Each row comes from the steps of one walk. Every step used is in the known rows, and no mark comes twice. Write the walk behind each row, first mark first.
Known rows:
x > y > m: [ 47.2   1.9 -12.6   8.3 -22.7  28.1  33.1  17.3  44.5 -18.7 -13.0 -55.5
 -31.4  39.6  -7.8 -17.3  36.8 -37.6 -24.5 -13.9  12.2   7.7 -10.1  -4.6
  41.5  37.3  11.2]
q > e > y > m: [ 64.9  -0.1   5.0 -12.5 -25.2  26.2   9.9 -13.3  36.0  -7.0   2.6 -33.9
 -17.8  48.3  -3.2 -11.2  25.0 -14.2 -20.2   4.0 -30.4  41.8  -7.9 -14.5
  27.5  57.7  -1.0]
d > x > y > m > n: [ 38.4  -7.9 -44.1  17.6 -21.7  45.1  -1.9  43.2  34.6  14.5 -21.8 -45.6
 -43.2  28.4  -7.9 -12.7  15.4 -48.5  -6.1 -13.6  12.2  15.2 -11.0 -26.1
  29.8  36.8  35.8]
v > p > y > x: [  2.7   4.7 -37.2 -19.9 -20.8 -11.9  51.1  21.3  14.0 -24.4 -13.8 -42.7
  10.9  36.7  24.1 -34.8  22.6  -3.3  13.6 -28.4 -58.4  21.3 -12.8 -11.6
  59.4  36.9  36.5]
e > y > m: [ 54.9  -3.0  -1.4 -15.1 -24.3  28.6  12.0 -15.5  39.2 -16.1   9.3 -49.5
 -16.1  23.7   1.9 -17.6  31.8  -5.3   1.4   0.3 -14.6  17.3  -0.6 -10.0
  43.3  39.3   4.6]
z > n > m > y > x: [  4.8 -13.0 -23.9  21.7  -8.8  34.2 -33.8  23.6  33.1 -21.5 -10.0 -72.5
  13.3  48.5   0.5 -16.9  39.6 -10.4 -12.5 -32.3   8.8  33.2  -5.8 -32.5
  33.6  55.4  31.5]
q > e: [ 26.0  14.6  -5.5  -0.4  -7.4   1.2  11.1  11.9  31.4 -12.1 -40.2 -23.8
  -2.8  71.2  -1.6  -7.7  27.1  -2.9 -33.9  10.7 -37.9  34.4 -15.2 -31.7
  53.3  61.8 -17.1]
v > p: [  9.4   9.7  -9.6  -9.0  -1.6  -8.9  32.0  18.8  20.1 -25.7 -52.6 -17.2
   5.0  37.3  16.8 -21.5  40.9   7.3   6.4  -6.0 -32.1  21.3  -9.0 -21.0
  71.6  51.9   2.3]
e > q: [ 10.1   9.0 -37.0 -11.3  -3.9   0.9  10.3  15.9   8.1 -20.6 -26.7 -47.6
   9.6  61.8  14.9  15.5  11.1  10.7   9.6  17.3 -22.8  26.8  -2.0 -45.3
  65.9  37.4  -9.9]
v > p > y > e > q: [ -2.3   3.9 -45.1 -31.1  -5.7  -4.1  44.2  -7.1 -13.8 -10.2 -16.3 -29.5
  11.8  50.3  36.1   0.0  20.3   0.3  18.5   4.8 -52.4  52.3 -11.1 -20.7
  57.8  43.1  21.9]
n > z > q > e > y: [ 41.2  18.3 -38.2 -38.0 -34.5  15.8  11.4  -3.8   8.1 -15.8 -31.3  -1.2
 -16.5  12.4  -2.7  29.6   5.2  23.4 -34.8  -3.2 -31.5  65.7   0.2 -46.4
  56.5  74.1 -24.1]
x > y > p: [  6.0  14.3 -25.2   5.1 -14.4   5.3  33.6  -5.6  28.3 -10.2 -39.3 -39.5
  -9.3  50.7   2.1   5.5  41.4 -37.4 -13.7  -6.2 -20.8  21.9 -17.0  -4.5
  60.8  24.0   6.3]
n > m > y > e > q: [  9.4  -1.3 -45.0   8.3   5.2  46.4   6.8 -16.3   9.3 -13.0  -5.7 -66.4
  14.9  43.4  23.8   6.3  51.4 -22.6  -4.6   6.7  -6.3  52.2  -2.9 -33.1
  34.3  57.3  16.7]
z > q > e > y: [ 21.1  25.1 -22.8 -31.5 -27.7   5.8  -5.9 -11.9  10.0  -8.8 -30.7 -17.4
 -14.5  34.1  -1.4  21.0  20.0  28.0 -32.2   8.0 -43.7  59.3  -5.5 -37.3
  56.5  63.7 -16.2]
m > n > z: [ 21.5  -4.6 -33.2  10.1  -0.7  27.4  -4.1  47.7  21.6 -16.2 -41.1  -4.1
   8.0  27.3   5.1 -13.5  27.3  -4.3  -6.1  -1.6   7.5  18.2  -5.8 -40.3
  60.7  51.2  -5.3]
v > p > y: [ 23.2   3.6 -16.7 -31.5 -16.1  -1.2  40.0  15.3  22.8 -29.1 -25.0 -18.3
  -0.9  43.9  16.5 -36.7  46.1  14.8   9.2 -19.6 -53.5  32.2 -13.6 -12.8
  69.1  38.6  19.2]
m > y > e: [ -2.7  16.1 -23.4   7.0  -1.0  18.6  -4.0 -31.8  30.3  -7.6 -32.2 -58.2
   0.8  43.4  12.0 -19.4  61.0 -31.0 -11.8   6.7 -14.6  24.0 -13.6 -21.6
  27.4  47.0  -1.1]
z > n: [  5.4  -2.0   4.6   1.6  -6.4  -3.6 -33.9  19.7  29.2 -18.3 -42.0 -33.4
   1.1  66.4  -8.6  -6.0  17.8  23.0 -14.1   3.7   2.3  20.9  -8.8 -36.5
  63.5  48.7 -12.0]
d > x > y > m: [ 49.9   3.6 -37.8  -4.8 -30.5  29.6  36.2  16.6  45.5   3.3 -16.2 -64.3
 -51.5  31.6 -12.1  -8.0   5.8 -43.8 -11.2 -16.6  -2.2   8.8  -8.2 -24.2
  35.1  36.9  20.3]
n > m > y: [ 36.4   0.9 -16.7   8.0  -2.4  47.8   3.3   8.1  46.2 -32.5 -12.6 -53.0
   2.2  35.0   5.7 -27.1  77.8  -8.4 -11.3 -19.9  -9.9  30.4  -4.0 -26.2
  47.5  53.5  15.2]
y > p: [ -4.5  12.0 -13.6   5.2   0.8   2.3  26.3 -16.2  31.1 -10.0 -39.2 -33.3
  10.0  38.6  11.5   7.2  36.9 -16.8  -2.8  12.0 -30.3  11.1 -14.4 -11.8
  66.8  27.2 -15.0]
x > y > p > v: [  8.7  15.4 -30.1  -3.6  -3.1  14.5  46.5   0.5  40.9 -16.2 -36.9 -20.9
 -15.4  63.1  32.2   0.9  40.9 -69.1   5.4   7.5 -20.6  36.0 -22.0   9.1
  62.4  24.7  36.7]
n > z: [ 31.7   7.0 -25.7  -9.6 -12.4  13.3  32.8  19.9  34.4 -27.2 -34.8 -22.0
  -1.9  28.1   3.7  -5.8  17.9   0.3 -12.9  -2.5 -10.3  14.3  -1.3 -36.3
  65.7  51.8 -17.9]
v > p > y > m > n > z > u: [ 58.1 -32.3 -30.1 -15.3 -35.0  36.0  22.6  59.9  27.0 -18.8 -29.9   6.7
 -11.4 -36.6   8.4  -4.3  37.6 -26.6   8.2 -38.9  22.8  52.0 -13.0 -17.2
  23.7  54.8   8.4]

Write each row's walk:
[ 50.5 -27.2 -25.5  -4.1 -16.0  42.6  30.8  49.5  22.4 -21.2  -7.7   5.4
  -4.0  -1.2  15.7 -29.2  36.8 -20.0   8.5 -33.7  -1.4  32.8 -10.9 -11.0
  45.4  47.2  31.8] : v > p > y > m > n > z
[ 28.7  -1.6 -17.7   0.3 -23.2  41.2 -36.7  12.0  10.6   3.5 -14.3 -11.9
 -16.5  11.7  -2.0  16.9  24.6  -1.6 -32.9   5.8  -5.4  57.8  -8.7 -24.9
  33.3  60.0   2.3] : z > q > e > y > m > n
[ 16.4   3.0 -19.9   8.8  14.4  57.6  26.6 -12.9  54.1 -30.1 -16.3 -29.5
   5.9  38.4  41.2  -8.4  78.1 -66.5  14.6  -1.3 -17.2  47.1 -17.6   2.7
  48.8  35.7  44.7] : n > m > y > p > v
[  0.5  16.7 -27.1   3.0  11.5  29.1  10.8 -21.5  46.6 -22.8 -33.8 -34.7
   5.8  52.4  42.2  -4.4  65.0 -67.4  23.3  10.9 -22.9  38.3 -22.0  -3.5
  39.6  20.9  26.9] : m > y > p > v
[  7.1 -11.9  -2.9  24.0   0.7  39.6 -33.8 -11.4  38.7 -19.7 -25.5 -42.4
  16.9  45.0   0.7   5.2  65.3 -16.4 -12.0 -18.4   7.7  44.3 -12.1 -18.6
  43.4  42.8  11.6] : z > n > m > y > p
[ 41.5 -17.1 -21.0  23.5  -5.4  48.4   4.1  44.5  34.8 -14.0 -19.3 -15.0
  -3.5   6.8   2.3  -9.3  25.6 -27.3 -11.1  -3.8  29.2  10.2  -4.1 -24.2
  42.3  49.9  -0.4] : y > m > n > z
[ 11.5  19.1 -54.8 -15.9  -9.0  17.9  48.3  -0.4  41.7   5.8 -42.7 -28.2
 -34.5  52.9  27.1  10.6   8.8 -74.8  18.7   5.1 -36.2  36.7 -20.8  -8.5
  56.0  25.6  46.1] : d > x > y > p > v
[  0.1  11.2 -55.2  -3.8  -9.6   2.7  29.9  -0.7  -6.4  -2.4 -28.8 -54.5
  -7.7  68.4  14.7  17.1  13.9 -28.1 -10.8  13.5 -10.1  39.4  -7.0 -25.3
  51.4  44.7   8.3] : x > y > e > q
[  7.0   6.1 -46.2  -8.3 -18.4  30.0 -16.0  -3.7  -7.0   6.4 -40.5  24.7
   7.4   1.6   8.2  46.3  16.3  -5.3 -24.8   4.6 -23.1  73.5 -12.4 -32.8
  48.3  57.9 -10.8] : m > n > z > q > e > y > p
[ 49.5  -6.1  -5.6 -13.0 -25.9  31.5  34.1   5.3  50.0 -23.4  17.6 -52.9
 -18.9  35.2   0.7 -26.3  36.0 -12.1 -11.8 -10.1 -21.2   7.0  -9.4  -4.0
  47.4  27.2  13.2] : p > y > m
[ 12.9  11.6 -34.8 -17.6 -25.5  -2.0  12.4  -3.2  18.9 -12.0  -3.6 -59.3
   4.1  38.7  14.1 -21.0  10.8   2.7  10.2  -7.3 -41.8  16.9  -2.0 -20.6
  50.4  39.9  17.0] : e > y > x
[ 35.1 -11.3 -20.0  30.0 -15.4  40.4  -4.8  45.0  33.3  -7.9 -17.6 -38.3
 -22.7  37.5  -5.3 -22.7  45.0 -44.8 -18.7 -13.4  28.6  13.5 -11.6  -6.2
  36.1  36.5  25.1] : x > y > m > n
[ 40.5  -4.4 -44.3  17.2 -25.6  49.5   4.6  54.5  12.4  -5.5 -34.1  -2.0
 -31.0   5.0 -13.9  28.3  16.2 -38.9 -61.9 -18.6  34.6  53.7  -9.2 -28.9
  30.1  68.1   0.7] : x > y > m > n > z > q > e
[ 53.8 -12.1  -1.4   9.7 -15.2  40.9 -30.4  11.8  26.9   3.6  -2.3 -14.7
  -9.7  45.3   1.0 -15.1  33.9 -20.4 -15.2   7.7 -13.6  48.4 -12.1 -17.0
  22.6  57.7  13.7] : q > e > y > m > n
[ 45.3  11.9  -6.4 -23.8 -24.0   3.7  -2.6 -11.0  24.2  -9.2 -19.4 -20.2
  -7.4  67.9   2.1 -13.8  25.9  10.5 -16.4   7.0 -51.7  53.3  -9.2 -28.1
  48.2  61.9  -4.8] : q > e > y
[  2.7   6.3 -47.4 -26.0 -13.1   7.7  28.0 -15.2  -1.1  -4.9   2.2 -51.7
   4.0  62.6  22.5   6.0  12.7  -1.6   3.1  20.9 -43.6  40.1  -8.2 -26.8
  55.4  36.5  11.9] : p > y > e > q
[ 15.7  12.8 -16.5 -26.1  -1.4  18.0  25.6 -31.2  36.2 -16.0 -18.8 -13.7
  -0.8  48.6  42.3   0.3  35.9 -38.0  31.8  21.4 -46.8  45.5 -13.6   6.7
  65.3  27.3  32.2] : e > y > p > v
[ 16.2   0.4 -17.4  17.4   2.2  46.8  14.1 -18.2  42.7 -22.5 -18.8 -47.1
  13.4  25.7  11.9  -6.3  82.3 -31.9  -7.1 -15.4 -17.9  33.6 -12.5 -10.6
  46.1  36.8  14.5] : n > m > y > p
[ -2.4  14.1 -15.1  -3.0  12.8  12.1  37.2  -9.1  41.2 -18.3 -38.7 -16.1
   4.9  52.9  38.3   5.4  33.8 -49.0  15.5  26.5 -32.4  24.9 -18.5   1.8
  67.3  26.8  19.1] : y > p > v
[ 14.1  11.7 -14.3 -17.7 -14.3   7.3  12.7 -39.4  26.1  -8.7 -18.3 -30.6
   6.2  36.6  12.5   2.3  37.3  -3.6  12.8   8.3 -46.0  30.0  -8.5  -8.2
  61.3  28.1  -0.9] : e > y > p
[ 42.4 -16.0  -8.5   6.4 -15.0  42.7 -25.6  13.4  28.5  -6.6   2.9 -31.0
  -8.3  22.3   7.1 -24.1  39.8  -9.9   7.9   2.1   0.7  22.2  -5.0 -12.6
  38.2  38.1  19.5] : e > y > m > n
[ 70.9 -16.7 -16.9   2.2 -20.6  48.9 -12.0  22.8  25.1  -1.5  -4.0   2.2
 -10.1  25.8   0.6  -8.7  19.5 -25.6 -16.8  -6.2   0.5  53.2  -8.0 -25.1
  22.1  66.5   6.3] : q > e > y > m > n > z
[  1.3 -13.9 -30.9  12.1   2.9  38.8 -41.4  -6.0   4.2 -11.3 -14.8 -62.1
  14.9  62.0  13.0  17.9  36.6  -7.7  -9.9   2.8  16.4  63.1  -2.7 -42.0
  33.3  65.1  17.3] : z > n > m > y > e > q
[  5.5 -11.6  -1.7  20.0   0.7  40.1 -35.0 -11.3  32.7 -11.7 -23.8 -53.2
   5.4  51.3  -0.4 -11.8  59.5 -11.0 -26.0  -7.9  14.5  44.0  -9.1 -24.5
  34.7  67.6  13.6] : z > n > m > y > e
